Known rows, with every step that occurs
k, m: [ 19  -3  12   1   3   5  -2 -23  -1   6 -10 -15  -8   8   2  13   9   4
  -7  18  -1 -17  -6   0  -8]
n, m: [ 11   0  10   3   3  -2  -8 -30  -1   2  -5  -5  -6  13  -6  -1   5   4
  -6  18   8  -4  -6  -1  -4]
n, v: [ 14  -8   5   0   8  -9 -12 -19   9  10 -15 -10  -9   5   6  -6   5  -2
  -6  15  -2  -3   0  -9 -11]
n, m, v, k: [ 17  12   2   5   6   2  -9 -31  -2   6  -7 -14  -6  27   9   5  10  -4
   0   7  26  -4   8 -11   0]
f, m, n, v: [ 20 -17   6  -4  -2  -1  -7 -22  14  13  -6 -13  -4  16   2   0   8  -8
 -13  16  -2   1   1  -5   1]
v, s: [ 11  -8   8  -6   8  -2  -9 -19   3   5  -5  -1  -4  10   6  -3   8  10
   3  11   0  -4  -2  -7 -10]
u, m, n: [ 21   1  12   5  -6   8   0 -28   3   8 -10 -23 -11  10  -2   5  10  -2
  -6  24   1 -13 -11  -1   2]
q, u, m, n: [ 18   8  16   9  -5   3   3 -35   2  10 -13 -24  -7  10   0   6   6   5
  -6  13   4  -5  -8   4  -4]
j, m, n, v: [ 20  -9  10   2   1   4  -8 -21   0   3 -13 -14  -5  19   3  -5   7 -12
 -11  31   4  -8  -4  -4   5]
v, k: [ 14   2   3  -3   8   1  -3 -20   2   0 -16  -9  -3   8  11  -6   4   1
   2   9   2  -5  -2  -7  -7]
j, m, q: [ 23  -4  15   3   0   0  -2 -18  -5  -7 -19  -7  -8  27  -2  -1   5  10
  -3  20  15  -5  -4   3  -8]
s, v, n: [  6 -19  -1  -5  11 -11 -14 -29   2   0 -13 -19 -13  13   2  -2  -1  -2
  -6  10  -2  15  -3 -10 -11]
j, m, n, v, k: [ 23  -4   5  -1   5  10  -4 -21  -1   2 -17 -15  -4  18  14  -8   8 -17
  -6  27  10 -11   1  -8   7]
v, n, m: [  3 -11   2  -4   7   0  -9 -33  -3  -4  -9 -10  -6   9  -8  -7   6   0
   0  20   9   4  -5  -5  -3]
s, v, n, m, k: [  3 -12   2   5  10  -7 -15 -38   0  10  -1 -25 -19  29  -5  -9  14   1
   3  17  11  14   2 -13  -5]
q, u, m: [ 13   6  15   6  -2  -2   2 -30   2  12 -16 -15  -8   3   2   6   2  15
  -4  11   3  -4  -6  10 -14]
u, m: [ 16  -1  11   3   0   3  -1 -24   2  10 -13 -13 -12   3  -2   5   7   9
  -5  22  -1 -10  -9   4  -9]
j, m, v: [ 15   1   7   2   0  -2  -6 -22  -6   2 -12 -11  -5  31   3   8   6   3
  -7  22  10  -2   2   2   0]
f, m, n, v, k: [ 23 -11   1  -6   2   6  -4 -21  12  10  -9 -14  -2  16  13  -3   8 -12
  -7  12   5  -1   5  -9   3]
m, k: [  8   1   7   6   5  -5  -7 -21   6  10  -9 -17  -9  21  -1  -9  17  10
   7  15  -4  -3  -2  -6  -7]
j, m, v, s: [ 14  -4   9  -3   3   2  -9 -21  -6   6  -5  -4  -4  32   8   7  11   7
   1  19  14  -4   5  -2  -1]
k, m, q: [ 28  -1  16   5   1   4  -2 -21   0   2 -16 -18 -14  19   1  12  13   8
  -3   9  16 -18  -2  -4 -12]
q, u, m, n, v, s: [ 19  -3  14   4   2   4  -5 -31   8  23  -7 -19  -9   8  13   2  13   1
  -1  11  12 -10   0  -6  -7]
j, m, n, v, s: [ 20 -14  11  -3   4   6  -9 -21   1   7  -6  -8  -5  21   9  -5  12  -9
  -4  28   8 -11   0  -8   5]
v, s, m: [  6 -13  11   2   3   4  -4 -14  -4   1  -5  -5  -7  12   6   1  11   7
   7  18  -1  -4 -10  -6  -8]
m, n, v: [ 18  -6   6   2   5  -3 -12 -23  10   8 -12 -19  -8  11   5  -7   8 -13
  -8  16   0  -5  -2 -13   0]

Rows
[ 24   0  12   4  -2  10  -2 -27   1   5  -7 -24  -7  15   1  12  12  -6
  -8  19   1 -18  -7  -4   3]  k, m, n
[  7 -18  -4 -10   0  -5  -8 -25   5   6  -8 -14  -4  25  -1   7   7   3
  -3   9   5  15   7  -2  -5]  f, m, v, n
[ 13   8   7   7   2  -5 -12 -33  -1   9  -3 -13  -9  27  -1   9   9   0
  -5  11  19  -1   2  -7  -2]  n, m, v
[ 16  10  -1   1   6  -2  -8 -22   2   5 -14 -17  -5  23  16   3   8  -2
   2   2  13  -2   7 -12  -5]  m, v, k
[ 24   5  19   8   0  -1   1 -27   0   5 -18 -20 -10  19   5  14   8  15
  -2  -3  20 -12   0   2 -18]  k, m, q, u
[ 18   7   8   6  -3   0  -5 -26   2  16 -12 -20 -14  18   4  14  12   6
  -4  16  11  -8   0  -1  -6]  u, m, v
[  2 -11  -2   4   1  -2  -9 -20  -5  -3 -14 -24 -11  21   2   4  11  -3
   7  17   9  10  -4  -9  -5]  s, m, v, n
[  9  -3  11   5   3   3  -3 -20  -3   5 -10 -12  -7  28  -3  -8  14   9
   5  31   0  -5  -2   3  -2]  j, m, k
[ 20   3  14  10  -2   1  -3 -33   8  18 -16 -25 -11   5   7   3   8  -2
  -7  14   8  -8  -3  -2  -6]  q, u, m, n, v
[ 34   0  11   5   7   4  -3 -25  -1   5 -15 -26 -20  25  17  15  10   1
  -6  -1  24 -11   6 -12 -13]  s, v, k, m, q
[ 26   2  16   7  -3   2  -1 -23   3   7 -18 -17 -18  14  -1   5  11  13
  -1  13  16 -11  -6  -1 -13]  u, m, q
[ 27   4   7   2   2  16   2 -26  -2   2 -10 -25  -5  14  12   8  12 -11
  -3  15   7 -21  -3  -9   5]  v, k, m, n
[ 18  -5  15   0  -3  -8   1 -24   7   5 -14  -6  -4  25   0   7   2  22
  -4  -7  14   9   3   7 -17]  f, m, q, u
[ 11  -8  10   5   7 -13 -11 -43  -3   0 -13 -21 -16  28  -1   0   1   8
  -3  -6  31  19   3  -8 -17]  s, v, n, m, q, u
[  4 -10  10   8   4   5  -4 -14  -1  11  -1 -14 -10  25   5  -7  25  11
  18  21   1  -4  -6  -9  -6]  v, s, m, k
[ 30   5  12   8   8   3  -1 -24   3  12 -24 -23 -12  13  22   6  11   3
   2  -5  30 -15  10  -8 -19]  n, v, k, m, q, u
[ 26   2   6   4   2  12  -2 -26   8  14 -16 -25 -12   4  15  -3  13 -14
  -2  20  11 -16  -1 -11   1]  u, m, n, v, k
[ 12   0  18  15  -2  -5   1 -19  -4  -3 -19 -17 -10  22   2   3   6  14
   4   1  16   4  -8   1 -18]  s, m, q, u
[ 19  18   7   8   1   2   1 -31   0  16 -17 -23  -8  17  18  12   8   8
   2   0  20  -4   6   1 -11]  q, u, m, v, k
[ 15  14  12  10  -3  -5  -2 -32   2  17 -14 -22 -11  18   6  16   7  12
  -2   5  14  -2   2   4 -12]  q, u, m, v
[ 17  -6   3   8   4   8  -3 -16   1   2 -14 -24  -9  12  16  -7  12 -20
   1  19   7  -8  -6 -16   3]  s, m, n, v, k
[  6 -17   2  -2  10  -7 -15 -38  -2   0  -5 -16 -14  17  -4  -1   0  -3
  -9  15  10  14  -3  -9  -7]  s, v, n, m
[ 17  -4  12   2  -2   6  -1 -24  -5  -5 -11 -13  -1  23  -3   0   5  -5
 -10  29   1  -6  -9   2   8]  j, m, n
[ 22  -1   2   0   8   3  -9 -22   8   6 -15 -21  -5  11  17 -10   8 -17
  -2  12   6  -7   1 -18   1]  m, n, v, k
[ 13 -13   6  -5  13  -4 -15 -18   9  14  -8  -3  -8   6  12  -7  10   1
   1  12   3  -6   3 -13 -12]  n, v, s
[ 17 -11   7  -2   8   1 -14 -22  10  12  -5 -14  -8  13  11  -7  13  -8
  -1  13   5  -7   1 -18  -1]  m, n, v, s
